What can hang from each mark:
rotuz: luzu mipo pirum pitu
pumib: kipet simu
kimoma: luzu
fitom: rotuz varin
pitu: suru varin
suru: fitom simu zado
zado: pogir
luzu: rotuz zafesub
pogir: zado
sofit: tilir varin
tilir: sofit
varin: fitom
bogedeg: varin
kipet: pogir pumib
mipo: suru varin

Every row comes from one small tree of marks. The marks that hang from a mark follow it in brackets, in alphabetical order. Every link used is in the known rows. Which tree was each row made from?
In the rows, 128 means zero.
Known rows:
fitom[rotuz[mipo pirum pitu[suru]] varin]: [118 142 114 107 140 115 100 145 136 120 111 176 157 132 114 138 144 108
 129 118 134 138 202 129  95 118 117 150 117 147  86 115 153 104  96 161
 188 175 159 144 111]
pitu[suru[fitom simu zado[pogir]] varin]: [ 99 139  99 130 158 105 109  90 150 135 139 102  86 158  89 127 106 135
 140 145  89 118  74 109 143 142 148 115 127 148 165 131 132 119  99 112
 150 135  74 148 132]
pumib[simu]: [109 119 107 147 136 102 150 154 154 140 125 108 101 146 134 115 103 126
 152 126 134 110 152 133 133 111  92 118 129 146 109 145 136 110 177 131
  39 148  94 143 124]
suru[fitom]: [125 129  88 147 140 108 145 139 161 143 130 124  94 131 110 108  99 128
 138 136 159 109  95 130 141 114 124 125 133 151 108 143 125 116 132 120
  79 141 110 131 134]
varin[fitom[rotuz[pitu[suru]]]]: [134 132  84 132 144 116 126 172 142 132 115 104 143 101 113 114  82 115
 141 123 135 136 126 150 101 114 101 138 114 139  88 138 125 117 113 146
 139 130 149 147 106]
kipet[pogir pumib]: [118 125 113 146 167  99 150 151 132 132 117 114 141  98 111  85 103 129
 151 139 151 114 136 150 122 112 148 145 109 156 131 151 124 115 166 108
  98 151  84 133 107]
luzu[rotuz[pirum pitu]]: [135 131 106 123 120 100 122 116 130 130 115 134 162 123 130  97 106 116
 144 123 121 124 154 131 126 125 100 153 134 155  68 129 145 105 114 105
  89 111 173 139 118]
fitom[rotuz[pirum]]: [127 142 100 131 133 105 137 166 127 127 120 138 132 113 125 110 124 124
 140 129 131 126 166 151 116 121 102 149 121 135  94 147 140 116 146 150
 106 120 128 145 124]
sofit[tilir varin[fitom[rotuz[mipo pirum]]]]: [133 127  91 134 149 115 120 185  98 125 121 170  85 103 141 180 118 125
 131 126 150 165 184 147  85 121 143 126 128 124 132 160 139 142  96 117
 148 119 137 119 119]
varin[fitom[rotuz[luzu mipo pirum pitu[suru]]]]: [140 150 126 107 131 120 102 136 118 127 107 157 166  95 118 160 137 108
 148 121 134 148 144 144 105 122  93 166 115 144  87 114 139 114  87 157
 188 146 165 156 117]
pitu[suru[fitom[rotuz[pirum]] simu] varin]: [125 160 105 102 147 106 106 135 148 118 140 136  75 134  95 112 115 130
 160 123 130 147 109 120 136 143 121 129 127 139 138 152 143 107  99 111
 187 121 110 139 152]
varin[fitom[rotuz]]: [129 130  90 141 143 110 145 197 127 135 121 101 122  99 122 131  92 125
 145 130 147 134 116 153 108 130 101 129 120 134  96 144 121 120 150 134
  98 116 126 141 113]
bogedeg[varin[fitom[rotuz[luzu[zafesub] mipo]]]]: [122 137 117 118 152 111 139 158 119 115 124 135 125  92 131 155 152 134
 152 124 157 134 126 146 113 153  97 152 118 143 113 135 121 123 130  88
 111 122 123 160 117]
fitom[rotuz[pirum pitu[suru[zado[pogir]]]] varin]: [106 130 100 121 153 110 105 132 139 128 117 133 158 132 106 162 147 115
 119 131  83 111 180 141  95 114 145 146 110 135  74 118 150 110  96 169
 162 152 127 155 100]
suru[fitom[rotuz] simu zado]: [122 154  77 125 146 107 150 141 148 149 134 125  72 135  90 135 130 134
 120 147 123 121 110 143 130 132 138 118 142 122 146 131 135 113 118 121
 105 133  93 146 130]
tilir[sofit[varin[fitom]]]: [105  99 112 165 164 114 129 157 130 144 133 129 108  86 113 131  74 126
 112 125 141 113 107 140 106 135 129 103 134 142 131 162 112 118 126  87
  70 158 113 139 108]
pitu[suru varin]: [100 128 111 149 146 111 111 119 149 125 131 118 122 145 121 102  65 126
 154 124 123 112 144 112 117 132 107 118 108 159 136 153 132 120 133 100
 153 147 116 143 125]
mipo[varin]: [117 117  96 165 142 111 133  96 145 137 131 106 104 146 121 104  82 108
 127 131 123  98 136 128 107 109 123 121 139 149 141 130 128 125 167  84
 123 147 113 136 124]
mipo[suru[fitom[rotuz[pirum pitu]] simu] varin]: [150 151  78 118 146 109  99 113 130 121 138 128  56 131  94  91 123 101
 138 127 126 134 151 132 131 128 125 140 152 133 118 133 140 102 107 128
 224 144 123 139 153]
sofit[tilir varin[fitom[rotuz[mipo pitu]]]]: [142 122  69 139 147 116 119 176 118 130 118 158  99 112 137 134  94 119
 115 124 144 158 204 147  79 117 142 124 129 122 132 153 135 143  90  95
 166 132 147 113 113]
fitom[rotuz[luzu] varin]: [112 134 115 128 143 114 129 138 149 134 127 131 125 126 120 177 129 119
 130 118 125  97 176 141  95 139 129 127 113 118  79 122 137 121 147 100
 158 155 126 148 131]
suru[fitom[rotuz[pirum] varin] simu zado[pogir]]: [109 143  95 106 158 101 126 136 134 138 135 125  81 135  85 177 181 133
 125 146  95 124  94 139 135 143 168 130 138 124 108 117 145 106 108 140
 115 128  75 145 129]
kipet[pogir[zado] pumib[simu]]: [108 131 111 136 168 100 162 165 136 138 119 103 120 113 116 111 115 138
 160 135 133 115 162 153 104  97 152 130 115 155 146 164 135 110 191 141
  31 169  47 155 106]
kipet[pogir[zado]]: [106 131  98 161 135 107 145 117 125 137 117 115 161 123 115  88  90 132
 144 135 121 101 134 148 104 127 142 133 120 158 129 156 123 123 169 122
  70 143  87 146 114]
pumib[kipet[pogir[zado]] simu]: [121 121 103 141 157 109 149 171 127 146 121  95 149 135 116 117  94 143
 155 126 111 101 154 152 110  99 129 125 122 146  96 166 138 107 178 155
   4 151  78 162 141]
sofit[tilir varin[fitom[rotuz]]]: [131 117  71 149 159 115 134 186 120 132 129 130  72 107 136 165  82 129
 125 125 142 142 168 152  82 120 151 110 124 112 128 171 130 148 112  92
 135 109 126 119 120]
mipo[suru]: [109 124  95 161 144 109 121 139 120 129 126 118 109 128 125  98  82 122
 150 133 142 104 161 127 131 133  92 123 116 152 108 147 125 117 153 159
 128 156 117 149 126]
kimoma[luzu[rotuz[mipo[suru varin] pitu]]]: [118 133  77 134 141 111 107 116 130 136 114 108 158 147 140  97  95 101
 132 129 125 122 198 120 111 124 106 124 143 152 136 108 129 119 113 120
 160 149 169 139 111]
rotuz[luzu[zafesub] pirum pitu[suru]]: [122 137 137 121 138 114 101  46 145 110 123 163 176 117 115  97 141 110
 150 109 104  99 161 135 132 104 111 179 113 153  80 120 136 118 100 111
 166 159 136 171 122]
sofit[tilir]: [115 115  81 160 134 108 146 128 142 137 124 140 100 144 139 119  86 133
 146 133 119 121 161 134 114 105 120 129 118 131 138 158 138 132 134 127
 116 126 129 133 130]
pitu[suru]: [101 122 104 149 144 114 130 109 151 133 121 118 131 135 117 114  79 122
 144 133 133 105 123 126 115 106 108 124 115 154 127 137 128 124 135 147
 114 152 125 154 121]
kimoma[luzu]: [ 99 130  89 152 142 109 143 155 152 146 124 112 151 130 131  94 105 131
 146 130 122  98 151 138 124 107 113 122 118 146 136 137 122 120 149 125
  76 133 110 138 108]
sofit[varin[fitom[rotuz[mipo pitu[suru]]]]]: [130 131  92 130 154 120 107 164 124 127 116 135 128 104 118 123  90 109
 113 121 160 143 163 141  84 121 128 121 128 144 119 133 126 134  97 107
 160 156 141 128 105]
kimoma[luzu[zafesub]]: [ 95 126  86 150 157 108 146 141 155 127 129 105 162 128 135  63 118 133
 145 125 126  96 155 143 135 108 120 130 122 146 135 136 111 128 154 106
  65 136  91 152 104]
rotuz[luzu pitu[varin]]: [131 137 122 142 119 108 104  91 151 133 129 137 156 137 123  79  94 115
 142 110  99  98 184 120 121 137 103 154 111 148 100 133 140 112 124  39
 184 149 132 134 131]
suru[fitom[rotuz varin] simu zado[pogir]]: [107 139  80 117 160 104 136 136 148 144 135 105  78 145  84 161 153 134
 114 148 101 115  92 138 129 145 170 114 139 119 124 112 134 114 119 128
 116 135  69 142 127]
luzu[rotuz[mipo[suru] pirum pitu] zafesub]: [128 135 105 118 138 104 102 106 104 100 112 150 171 126 136  64 128 112
 147 121 144 139 193 124 144 145  85 160 143 164  85 117 132 113 106 136
 122 149 167 158 117]

Write each row's tree:
[124 137 104 115 149 104 113 118 107 104 120 145 121 126 130 117 138 123
 153 132 172 141 141 121 157 153 102 143 149 163  90 126 125 119 107 149
  95 142 146 158 133]
luzu[rotuz[mipo[suru[fitom]] pirum] zafesub]
[145 143 110 121 126 116 120 152 125 136 110 140 160 102 122 127 117 110
 135 123 138 140 151 147 104 132  91 155 121 137  97 115 129 120 116 121
 164 145 153 145 117]
varin[fitom[rotuz[luzu mipo pitu]]]
[122 155 106 115 143 117 104 121 158 127 126 145 104 142 112 148 104 120
 139 128 149 131 150 117 117 145 115 128 118 143 136 135 137 127  94 117
 216 160 131 147 148]
pitu[suru[fitom[rotuz[luzu mipo]]] varin]
[115 142  93 118 146 106 107 131 119 112 114 138 191 125 143  72 138 118
 153 121 130 130 202 129 139 129  96 150 134 158 104 116 126 115 101 143
 116 141 157 155 105]
kimoma[luzu[rotuz[mipo[suru] pirum pitu] zafesub]]
[ 88 132 108 140 152 104 107  81 133 130 134 102 117 159  99 113  98 133
 143 141  70 113 109 111 129 146 132 118 118 147 176 127 134 121 125 105
 153 137  77 154 122]
pitu[suru[simu zado[pogir]] varin]
[133 122  85 140 155 113 127 185 107 127 129 149  77  98 136 178 106 128
 136 122 139 150 173 153  86 118 149 123 122 116 115 174 138 141 102 105
 135 103 131 121 121]
sofit[tilir varin[fitom[rotuz[pirum]]]]
[ 95 129 116 137 159 107 105 114 121 131 134  86 115 137  98 143  94 134
 156 139  79 129  63 116 127 153 128 116 116 149 162 132 126 118 117 105
 144 122  81 152 112]
pitu[suru[simu zado[pogir]] varin[fitom]]
[135 136 113 117 114 102 115 114 116 129 106 158 173 129 134  92 120 111
 137 128 134 142 165 122 126 130  90 156 139 164  89 112 147 107 106 119
 102 128 183 136 117]
luzu[rotuz[mipo pirum pitu]]
[128 140 134 123 130 113  80 138 117 118 115 171 163 119 121 105 112 113
 160 116 132 159 146 111 121 128  90 158 114 179 114 132 144 100  84 126
 183 155 153 133 109]
rotuz[mipo pirum pitu[suru varin[fitom]]]
[110 157  91 120 157 110 120 128 154 136 139 122  73 150  90 143 102 134
 136 138 112 128 121 121 122 146 136 109 126 132 161 144 139 114  95 106
 173 142  98 148 133]
pitu[suru[fitom[rotuz] simu zado] varin]
[133 137 109 132 140 115 136 164 129 138 121 109 128  96 120 164 107 120
 145 126 134 123 116 153 108 135 101 136 114 126  90 133 124 125 142 120
 129 121 131 150 123]
varin[fitom[rotuz[luzu]]]
[127 137  83 140 136 113 133 136 133 130 116 128 116 143 126 102 103 106
 113 137 144 128 182 138  94 121 108 130 142 138 153 118 133 130 156 120
 153 153 129 139 125]
fitom[rotuz[mipo[varin]]]
[142 132  83 136 137 110 135 188 137 135 117 108 141 100 117  96  89 117
 138 124 137 135 137 154 106 121  97 143 118 136  85 138 125 113 130 121
 118 120 141 136 107]
varin[fitom[rotuz[pitu]]]
[134 125  86 149 152 114 136 158 132 133 128  90 100 116 118 140  85 108
 131 130 135 125 121 147  93 121 120 124 137 133 123 133 121 126 157  99
 137 125 123 138 118]
mipo[varin[fitom[rotuz]]]
[102 119  88 178 157 115 116  96 115 139 132 108  89 149 119 152  84 108
 124 143 109  86 178 124 106 123 125 110 132 147 146 132 128 121 147 133
 159 176 110 156 112]
mipo[suru[zado] varin]
[122 124  98 151 154 115 142 147 114 144 120 111 174 124 106  94  82 140
 144 131 114  95 134 152 100 107 143 136 116 152 102 164 129 116 162 142
  52 143  98 159 138]
pumib[kipet[pogir[zado]]]
[118 149  73 115 144 104 136 129 135 143 121 119  96 144  92 116 154 129
 109 161 114 137 100 139 139 140 140 131 150 129 164 105 133 125 112 154
 115 137  79 146 131]
suru[fitom[rotuz[mipo]] simu zado[pogir]]
[138 154 110 112 133 113  95 113 108 103 112 172 168 113 128  87 157 108
 138 118 132 128 239 145 128 138  85 180 122 139  85 116 138 118 107 151
 204 169 144 168 129]
fitom[rotuz[luzu[zafesub] mipo[suru] pirum pitu]]
[121 139  96 129 158 116 112 149 141 133 134 129  76 126 109 183 123 118
 140 125 152 104 162 133 121 149 129 117 117 126  67 136 130 115 120 147
 191 171 123 149 148]
mipo[suru[fitom[rotuz[luzu] varin]]]
[128 144 117 127 147 112 115 159 123 113 127 124 139 115 131 117 114 125
 151 116 141 139 156 135 119 164  98 141 119 140 123 134 120 128 139  68
 160 138 115 150 123]
pitu[varin[fitom[rotuz[luzu[zafesub] mipo]]]]
[115 128  96 151 147 110 110  84 118 124 139 101  68 147 109  88  90 106
 145 129 118 110 135 118 127 135 112 116 144 142 156 129 126 114 161 106
 188 156 104 145 144]
mipo[suru[simu] varin]
[111 132 110 151 152 117 106 108  91 136 127 123  87 138 110 153 111 109
 139 144 125 135 127 116 118 144 113 115 145 153 179 110 124 113 134 133
 171 173 111 151 115]
rotuz[mipo[suru[simu zado] varin[fitom]]]
[141 133 108 122 118 105 108  86 120 127 111 147 156 141 132 103 113  97
 128 127 126 137 169 119 112 123 104 151 155 163 111 104 148 111 113  94
 139 136 183 133 120]
luzu[rotuz[mipo[varin] pirum pitu]]
[128 140 148 119 146 114  83  85 135 104 131 149 170 108 117 119 127 116
 171  99 102 122 143 126 133 134 107 172 105 159  80 135 133 111  88  71
 194 141 132 162 118]
rotuz[luzu[zafesub] pirum pitu[suru varin[fitom]]]
[124 134 103 127 146 108 143 198 116 129 119 132 112  95 130 152 127 135
 151 133 165 147 117 142 105 146  91 139 118 149 121 146 129 113 132 116
  97 113 132 140 110]
bogedeg[varin[fitom[rotuz[mipo]]]]
[128 146 121  96 119 105 104  76 120 122 109 157 162 136 116  96 123 110
 148 125 124 154 131 113 128 129  93 151 143 160 120 102 149 105  87 130
 144 133 181 147 126]
luzu[rotuz[mipo pirum pitu[suru[simu]]]]
[116 143 146 118 140 116  88 109 112 127 124 191 104 122 116 200 171 114
 156 125 155 120 157 112 140 147 117 145 123 157  81 115 142 106  99 162
 195 188 132 149 148]
rotuz[luzu mipo[suru[fitom[varin]]] pirum]
[117 135 140 132 137 109 122  79 129 114 129 155 152 114 127 122 154 123
 155 117 115  96 147 140 143 126 111 167 121 148  91 129 130 122 143  99
 107 140 107 166 131]
rotuz[luzu[zafesub] pirum]
[127 114 110 142 158 105 146 178 136 143 120  92 146 134 119 112  90 135
 158 123 127 107 145 150 131 107 115 127 121 144  75 160 135 105 171 142
  30 145  90 148 145]
pumib[kipet[pogir] simu]
[125 142 120 121 131 113  90 121 131 121 122 140 142 136 107  67  90 115
 157 116 126 159 117 107 124 140  92 139 124 166 152 118 133 104  99  89
 200 156 138 131 119]
rotuz[mipo pitu[suru[simu] varin[fitom]]]
[128 116 109 143 155 117 118 144 138 143 127 140 129  77 109 133  90 115
  99 116 123 114 154 154  92 137 126 124 127 121 108 150 120 119 102  72
 137 159 136 147 113]
tilir[sofit[varin[fitom[rotuz[luzu pitu]]]]]
[100 144 108 118 160 119 119 141 143 139 120 166 105 138 100 223 148 122
 121 143 144 124 145 127 103 119 147 121 124 146 112 120 146 111  81 183
 143 180 129 154 112]
pitu[suru[fitom[rotuz[mipo pirum] varin] zado]]
[139 149  99 127 124 102 111 168 135 120 123 144 148 124 124  63 111 120
 141 116 114 131 211 140 114 132  98 160 117 142  87 154 149 104 123  98
 164 122 138 129 122]
fitom[rotuz[pirum pitu[varin]]]
[117 133  80 136 161 112 120 180 141 130 132 120  68 126 108 154 108 122
 139 129 164 112 159 133 123 144 126 110 123 134  72 145 129 111 128 164
 160 166 119 139 138]
mipo[suru[fitom[rotuz varin]]]
[121 144 112 139 137 110  86 143  96 130 125 143 126 137 111  91 102 120
 149 128 115 148 171 109 129 163  90 132 125 161 147 124 133  96 101 104
 198 173 123 136 109]
rotuz[mipo[suru[simu zado]] pitu[varin[fitom]]]
[114 109  99 155 166 114 134 180 128 141 129 124 106  81 112 136  78 125
 104 126 144 122 133 154  93 140 128 104 132 126 127 166 114 122 125  98
  84 151 118 143 109]
tilir[sofit[varin[fitom[rotuz]]]]
[143 141 149 128 121 108  89 118 124 127 129 155 157 105 123 126 123 115
 167 105 102 124 151 125 127 142 100 170 106 155  72 139 143 100 103  61
 182 125 139 136 124]
rotuz[luzu pirum pitu[varin[fitom]]]
[126 161 122 106 141 115  97 121 144 121 126 165 112 133 112 161 127 120
 149 126 143 138 152 118 122 142 114 142 118 149 120 138 146 120  83 131
 215 152 134 149 148]
pitu[suru[fitom[rotuz[luzu mipo pirum]]] varin]
[117 132  76 130 147 109 125 101 149 124 118 107 180 147 141  61 114 108
 124 122 122 117 183 129 118 116 119 135 152 151 143 101 120 129 122  74
 112 141 147 144 102]
kimoma[luzu[rotuz[mipo[varin] pitu] zafesub]]
[122 137 143 131 138 115 106  47 120 110 125 169 142 134 129 128 164 102
 137 121 125 110 162 127 127 122 118 167 144 156 139 102 133 129 139  84
 162 168 116 160 133]
rotuz[luzu[zafesub] mipo[varin] pirum]
[134 130  90 129 145 105 140 197 131 131 124 120 120  91 122 122 114 131
 150 124 143 134 127 148 104 135  97 147 112 145  90 155 132 104 122  95
 107 105 140 138 107]
bogedeg[varin[fitom[rotuz[pitu]]]]
[127 138 113 119 138 101  87 116 104  94 120 146 163 135 141  56 118 117
 154 114 136 144 208 112 144 167  85 156 138 167  91 130 135 109 104  96
 154 146 159 149 121]
luzu[rotuz[mipo[suru] pirum pitu[varin]] zafesub]
[132 143 104 132 130 117 124  96 134 132 117 138 127 139 127 137 121 101
 115 131 131 116 187 139  93 127 110 140 138 130 147 108 135 136 147 107
 193 159 134 151 137]
fitom[rotuz[luzu mipo[varin]]]
[128 115 107 143 156 112 116 174 125 136 126 149 126  72 110 117  98 117
 107 118 131 132 149 155  97 131 124 128 131 134 102 164 125 108  97 104
 106 149 133 138 104]
tilir[sofit[varin[fitom[rotuz[pirum pitu]]]]]
[136 153  86 129 139 106 121 163 147 141 129 152 115 129 107 132 126 126
 121 135 115 122 182 139 120 127 132 143 127 142  94 151 149 102  84 113
 136 138 123 136 113]
suru[fitom[rotuz[pirum pitu[varin]]] zado]
[145 138  98 127 134 108 126 190 124 129 117 132 147  90 119 112 116 117
 149 121 131 144 138 154 113 120  96 159 119 141  71 143 134 105 119 137
 116 115 146 137 108]
varin[fitom[rotuz[pirum pitu]]]
[128 124  90 146 158 114 130 191 121 132 128 110 101  95 123 136  88 122
 121 123 156 126 142 151  92 130 136 110 128 132 105 152 121 136 138  84
  99 125 112 125 111]
sofit[varin[fitom[rotuz]]]
[130 137 124 115 140 107  98 106  78 119 121 126  98 123 122 161 121 105
 161 129 140 161 106 113 129 157  96 129 157 155 128 111 134 109 121 128
 162 127 161 147 135]
luzu[rotuz[mipo[suru[simu] varin[fitom]] pirum]]
[139 150  83 122 154 109 107 122 122 120 141 121  39 131  96 122 125 108
 144 132 136 132 132 130 134 137 129 126 151 130 129 138 135 108 124 140
 203 141 110 144 159]
mipo[suru[fitom[rotuz[pirum]] simu] varin]
[ 98 125  98 143 141 100 136  90 125 143 127 100 123 146 100 100 126 133
 128 151  76 104  94 132 137 132 132 129 132 139 160 113 129 122 150 121
  81 127  71 152 117]
suru[simu zado[pogir]]
[117 151 104 122 135 112  97  91 149 136 126 162 119 160  96  91 108 119
 128 133 117 138 140 102 130 132 123 130 134 163 170 117 144 103  72  98
 190 179 122 134 121]
rotuz[mipo pitu[suru[fitom simu zado] varin]]
